Known rows, with every step that occurs
lavos, botarok, lisaf, zamu, zute, gogiv: -1.05,-2.30,0.80,0.01,1.09,1.78,-0.86,-0.33,1.24,-2.49,-1.80,-5.04,0.47,0.32,1.94,0.78,-1.16,-3.97,-0.29
botarok, lisaf, zamu: -0.80,-2.93,0.53,0.05,0.81,2.11,-2.10,-0.60,-0.61,-2.39,-1.64,-3.78,0.89,0.10,1.31,1.36,-3.18,-0.41,-0.22
zute, lavos: -1.08,1.07,-0.37,-0.40,-0.70,1.07,-0.80,-1.19,-0.95,-2.06,-0.21,-0.13,0.67,-0.10,-0.86,0.17,-0.15,-1.43,-2.38
zamu, botarok, lisaf: 0.56,-2.06,-1.28,0.52,-0.14,2.44,-2.70,-0.34,-0.99,0.22,-2.17,-2.61,0.73,-0.23,1.46,-0.31,-2.72,-1.82,-0.97
lavos, zamu: 0.23,-0.50,0.08,-0.50,-0.77,0.98,-1.74,-1.47,0.49,-0.77,-1.67,-1.01,0.67,-1.37,1.04,1.06,-0.62,-1.22,-1.40
lisaf, lavos, zamu: -0.52,0.50,0.32,-1.26,-1.71,1.14,-0.85,-1.23,1.52,-1.25,-1.60,-1.76,1.45,-1.40,1.81,0.86,-0.35,-1.89,-1.26
lisaf, zamu, zute, botarok: -1.58,-0.73,0.20,-1.29,-0.38,1.03,-1.74,-0.29,-2.75,-1.24,-0.09,-2.35,0.39,-1.17,1.47,2.21,-1.52,-3.56,0.31
lisaf, zamu, botarok: 0.03,-2.24,-1.02,-0.70,-0.75,2.67,-2.36,0.30,-1.94,-0.18,-1.64,-1.90,-0.92,-1.58,0.54,0.89,-2.46,-3.68,0.55
zute, lisaf, zamu: -1.14,-2.19,0.98,-0.54,0.78,2.72,-2.57,-0.66,0.06,-1.54,-1.64,-1.90,0.35,0.04,1.28,0.34,-2.42,-1.05,0.16
lavos, lisaf: 0.03,-0.81,1.13,-0.25,-0.25,2.02,-3.06,-0.63,0.25,-0.83,-2.11,-0.53,1.06,-0.96,1.67,0.70,-1.98,-1.25,-1.88
zute, lavos, botarok: -0.25,1.26,-0.68,-0.30,-0.72,0.68,-1.01,-0.99,-0.34,-1.74,-0.03,0.45,-0.43,-0.72,-0.15,0.29,0.38,-3.69,-2.29
zamu, zute: -1.66,0.29,0.95,-1.11,-1.35,1.58,-1.57,-1.47,-1.56,-0.42,-0.73,-1.91,2.36,0.25,0.24,0.31,-0.22,-1.65,-1.03
botarok, lisaf, lavos: -0.97,-0.90,0.37,-0.46,-0.51,1.59,-1.26,-0.92,0.93,-1.54,-1.76,-3.11,2.57,0.68,2.05,0.16,-1.76,-0.46,-1.21
botarok, lisaf, zamu, zute, gogiv: -1.93,-2.41,1.08,-0.04,1.19,2.14,-0.73,-0.58,0.58,-2.68,-1.96,-5.71,1.52,0.87,1.33,0.64,-1.66,-1.78,-0.41
botarok, lisaf, lavos, zamu, zute, gogiv: -1.66,0.00,0.92,-0.34,-0.42,1.79,0.30,-1.25,3.24,-2.45,-2.42,-5.86,2.63,0.31,2.76,-0.01,-0.24,-2.21,-1.83
lavos, zamu, botarok, lisaf: 1.02,-1.73,-1.29,0.69,-0.36,2.56,-2.55,-0.76,0.12,-0.26,-2.48,-3.52,0.22,-1.24,2.33,0.35,-2.59,-2.12,-1.63
zute, zamu, botarok: 0.14,-1.39,-1.48,-1.51,-0.57,0.50,-2.73,-0.25,-1.41,0.38,-1.39,-1.32,0.21,-1.97,1.23,1.31,-1.72,-3.52,-0.66
zute, lisaf: -0.63,-1.05,0.55,-0.21,0.30,1.99,-2.70,-1.16,0.59,-0.28,-1.84,-0.44,1.32,0.60,1.19,-0.71,-1.42,-0.18,-0.94
zamu, botarok: 0.60,-1.12,-1.44,-0.40,-1.13,1.80,-2.47,-0.21,-1.43,1.10,-1.85,-0.38,0.02,-1.00,0.41,-0.16,-1.23,-2.90,-0.55

Rows
0.04,0.25,-0.10,-1.23,-1.57,0.67,-1.20,-0.72,1.07,-0.49,-1.29,-0.31,0.84,-0.72,1.70,0.43,0.05,-3.76,-0.66 | lisaf, lavos, botarok
-0.17,-2.87,-0.70,0.10,1.33,0.66,-2.39,-0.03,-1.25,-1.93,-1.07,-2.80,-0.08,-0.78,2.49,2.28,-3.31,-1.72,0.07 | zute, botarok, lisaf, zamu
0.09,1.26,-1.83,-0.10,-1.32,2.34,-1.09,-0.86,-0.75,-1.23,-0.85,-1.39,-1.02,-2.00,0.18,0.08,-0.68,-4.00,-2.72 | zute, lavos, zamu, botarok
0.08,-0.40,-0.78,-0.20,-0.18,0.27,-1.35,-0.81,1.36,-1.66,-1.54,-3.03,1.21,-1.27,4.04,1.55,-1.89,-2.14,-1.38 | zute, botarok, lisaf, lavos, zamu
0.28,0.21,-1.12,-1.07,-2.21,2.25,-1.26,-0.52,0.66,0.18,-2.02,-2.12,0.21,-2.05,2.03,0.26,-1.00,-4.09,-0.83 | lisaf, lavos, zamu, botarok
-0.71,1.49,-0.33,-0.34,-0.78,1.27,-0.64,-1.61,0.01,-2.66,-0.37,-1.06,0.23,-1.20,0.00,0.79,-0.16,-1.78,-3.00 | zute, lavos, zamu
-1.34,-0.39,0.54,-0.69,-0.28,0.85,-0.67,-0.95,0.73,-0.70,-1.72,-2.06,1.84,0.48,0.18,-0.34,0.84,-2.12,-0.86 | zamu, zute, gogiv
-2.05,0.20,1.49,-0.74,-0.29,2.71,-2.23,-1.56,-0.41,-0.35,-1.22,-2.19,2.43,1.13,1.23,-0.90,-0.88,-0.93,-1.07 | zamu, zute, lisaf
0.12,-2.35,-1.30,-0.60,0.46,1.09,-2.91,-0.38,-1.04,-0.48,-1.82,-3.45,0.88,-1.11,2.25,1.03,-3.16,-2.32,-1.06 | zute, zamu, botarok, lisaf
-0.02,-2.77,0.26,0.22,0.78,1.81,-2.38,-0.44,-0.13,-2.10,-1.50,-3.20,-0.11,-0.49,2.08,1.58,-2.72,-2.76,-0.15 | lavos, botarok, lisaf, zamu
-1.32,1.76,-0.09,-1.56,-1.82,0.59,-0.65,-1.01,-0.20,-0.95,-0.43,-2.56,1.66,-1.61,3.02,1.67,-0.07,-3.97,-1.19 | lisaf, lavos, zamu, zute, botarok
-0.48,-0.51,0.40,-0.26,-0.68,1.81,-1.09,-1.42,2.05,-2.03,-1.97,-4.01,2.06,-0.34,2.85,0.80,-1.84,-0.90,-1.70 | botarok, lisaf, lavos, zamu
-1.93,-1.55,0.97,-0.96,0.11,1.58,-0.54,-0.38,0.15,-1.95,-1.55,-3.46,0.78,0.01,0.26,0.69,-0.30,-2.92,0.20 | lisaf, zamu, zute, gogiv
0.01,0.27,-1.78,0.76,-0.34,2.90,-1.24,-0.87,-0.24,-2.03,-1.20,-3.46,-0.15,-1.08,1.17,0.01,-2.09,-2.81,-3.14 | zute, lavos, zamu, botarok, lisaf
-3.23,1.15,0.84,-1.09,-0.96,2.68,-0.23,-1.03,-2.52,-3.37,0.65,-3.37,0.86,-0.16,-0.75,1.07,-0.89,-2.99,-1.57 | lisaf, zamu, zute, lavos
-0.94,0.04,0.57,-0.64,-0.43,0.88,-0.40,-1.38,1.71,-1.24,-1.98,-2.94,1.34,-0.56,0.99,0.23,0.93,-2.58,-1.50 | lavos, zamu, zute, gogiv
1.00,-0.75,-1.37,-0.35,-1.29,2.02,-2.25,-0.63,-0.47,0.51,-1.98,-1.25,-0.39,-2.10,1.27,0.45,-1.24,-3.38,-1.08 | lavos, zamu, botarok
0.67,-1.64,-0.12,0.50,0.36,0.97,-2.37,-0.92,0.45,-0.90,-1.71,-1.67,0.73,0.00,1.85,0.53,-1.55,-1.90,-1.26 | lavos, botarok, lisaf
-2.32,2.40,1.57,-0.51,-0.99,3.28,-1.40,-1.13,-1.11,-2.51,-0.24,-2.32,1.68,-0.36,0.58,0.18,-1.10,-2.63,-3.66 | zamu, zute, lavos, lisaf
-1.63,0.59,1.53,-0.58,-0.45,2.94,-2.09,-2.00,0.51,-0.97,-1.42,-3.15,2.08,0.05,2.04,-0.29,-0.86,-1.47,-1.76 | lavos, zamu, zute, lisaf
-1.12,-0.47,-0.16,-0.07,0.27,0.62,-1.98,-0.93,-1.78,-0.84,-0.71,-3.08,2.09,0.27,2.38,0.99,-1.74,-1.70,-1.23 | zamu, zute, botarok, lisaf
-0.08,-1.16,-1.16,-0.21,-1.07,2.76,-1.75,-0.13,0.03,-0.24,-2.20,-3.39,1.45,-0.08,2.19,-0.50,-2.48,-2.50,-0.76 | zamu, botarok, lisaf, lavos
